Each row comes from the steps of one path. Every step used is in the known rows, and no mark comes twice. Write the path behind each row, first mark first.
(in the rows, 128 means zero)
Known rows:
L, C, X: [101 106 136  70  94 121 160  87 141 157  87 123 171  40 102 177 141 131
 142  64 133 137 122 115]
X, S, T, Q: [156 173 108 167 148  83 114 134 117 148 152 145 113 176 168 126 104 138
 127 153 141 127 130 151]
Y, M, G, X, S, T, Q: [176 103 162 205 161 159 113 145 134 112 144 151 129 205 155 167 128 130
 120 159 152 166 141  50]
S, T, Q, W, X: [131 122  87  94 181 116 115 177  74  84 123  93 109 185 157  91  88 138
 111 134 128 122 101 224]
J, Q, W, X, C, L: [ 19 133  76  52 129 169 147 138 129  31 103  99 109  80  86  65 143 121
  99 102  94 116 111 218]
X, S: [114 130 135 138  96 145 113 116 155 138 146 141 125  87 107 141 134 121
 147 135 122 114 155 106]
T, S: [143 103 154 100 109 124  96 115 153 148 135 101 125  93 116 125 137 117
 167 152 146 118 127 156]
T, Q: [135 118 123  94 134 129 116 129 153 123 121 109 113 125 127 137  98 126
 139 150 163 118 133 165]
S, X: [131 117 131 117 116 107 144 111 149 142 121 131 132 124 122 148 119 145
 139 128 138 118 130  97]
Y, M, G, X, C, L: [104  86 206 148 108 221 152  88 194  90 123 150 142  92  76 143 158 132
 110  91 139 152 142  48]
J, X, S, T, Q: [139 147  82 141 150  83 104 145 126 127 134 130 128 169 164 126 120 124
 121 174 102 111 131 131]
C, X, S, T: [120 129 140 170 111  92 142 117 108 184 125 128 156 123 141 125 125 132
 147 107  98 141 142 102]
G, X, C, L: [103 155 160 126 103 149 171  89 162 127 133 147 119  87  89 102 168 145
  95  76 135  99 114 103]
M, Y: [134  86 129 112 112 161 144  82 189 137 134 124 118  95  77 162 114 121
 150 171 165 103 171 103]
Q, T: [121 108 127  90 120 154  85 120 117 140 106 122 110 125  90 129 111 121
 146 135 152 139 140 162]
Y, M, G: [109  28 174 119 102 216  90 103 197  90 122 121 147  92  74 184 105 115
 160 149 156 169 172  72]
T, Q, W: [131 117 109  57 138 133 114 169 130 111 106  98 101 133 131 125  82 105
 124 154 162 132 124 209]
G, X, S, T, Q, W: [171 168 105 149 158  90 133 191  78 132 141 134  90 208 175 114 121 124
  93 149 145 128 108 149]
C, L: [ 89  95 150  84 105 141 134 101 182 147 101 113 137  61  82 123 132 132
 142  91 129 126 140 162]
J, X, G: [ 91  86 101 105  89 161 111 128 164 103 131 123 155  86  87 108 148 113
 117 149  70 101 140  88]
G, X, S, T: [148 151 130 190 114 104 128 127 110 152 164 159 119 162 132 129 156 153
 114 126 132 112 131  64]
S, T, Q, W: [148 137  93  88 151  86 114 169 104 126 124 111 103 184 159 114  70 129
 110 156 167 142 118 214]
T, S, X, G: [166 136 144 152 125  98 139 127 130 155 145 131 144 133 151  98 154 125
 143 142  92 120 109 109]
M, G, X: [131  79 153 152 122 200 135 131 154 115 132 118 135 120  81 163 159 125
 128 140 157 134 148  44]

Write each row's path:
[149 181 113 140 151  60 165 112  96 175 109 148 158 130 181 162 128 137
 126  87 125 148 108 144] : L, C, X, S, T, Q
[148 138 107 126 143  86 115 124 127 141 138 123 115 176 152 126  86 148
 122 149 169 130 124 172] : S, T, Q
[179 148 141 142 149 104 112 139  84 165 118 134 127 175 150  85 147 113
 146 143  93 142 101 147] : Q, T, S, X, G
[123  88 187 163 101 224 128  96 176  73 154 155 132 115  84 163 143 130
 113 134 163 141 145  14] : Y, M, G, X, C
[140 182 169 127 135  83 173  86 151 159 124 136 131 102 148  93 158 138
 134  99 113 118  96 150] : T, S, X, C, L
[136 145  69 102 154  84 100 188 103 110 118 118 115 178 171 113 103 107
 109 180 101 124 127 174] : J, X, S, T, Q, W
[148 179  96 101 155  61 161 155  75 161  92 138 146 138 186 153 112 118
 110  92 123 162  99 185] : L, C, X, S, T, Q, W
[134 129 145 157 102 149 131 130 135 138 147 143 117 112 111 139 168 128
 129 124 126 101 136  59] : G, X, S
[100 120 129 103  89 134 171  95 135 151 107 143 183  44 105 145 154 127
 121  60  92 138 114  98] : L, C, X, G
[107 108 157 140 100 138 144 122 134 168 108 112 154  72 119 140 137 109
 163 103  93 131 151  97] : C, X, S
[139 156 104 174 177 112 118 145  86 108 154 126 117 177 169 100 124 148
 128 134 106 105 116 159] : W, X, S, T, Q
[123 158 147 142  93 153 149  98 138 110 163 151 109 108 100 120 153 145
 100 116 157  89 121  67] : G, X, C
[111 136  98 138 144 131 111 164  75  97 147 125 117 148 139  95 123 135
 120 119  88 118 123 162] : Q, W, X, S, T
[109 108  92  70 130 121  67 135 109 117  97  87  97 140 102 109 135  96
 169 183 151 150 124 206] : J, Q, T, S
[144 148 130 166 149  76 149 140 100 178 115 115 143 160 179 121 107 125
 142 123 113 145 129 144] : C, X, S, T, Q
[124 135 106 104 170 160 118 187  92  74 122 102 106 135 152 101 119 105
 129 137  96 110 114 199] : T, Q, W, X, S
[126 183  89 117 174 118 134 152  70  61 154 121  97 183 168  69  91 144
  81 130 129 106  90 212] : S, T, Q, W, X, C
[108 140 136 111  99 120 162  94 131 166 100 144 169  39 119 179 158 121
 147  68 107 137 128  97] : L, C, X, S
[149  80 172 211 121 173 109 123 144 116 155 160 141 168 117 171 146 138
 129 141 138 165 157   9] : Y, M, G, X, S, T
[129 149 118 172 110  97 109 112 129 152 163 153 125 139 134 129 122 146
 133 134 128 124 146 109] : X, S, T
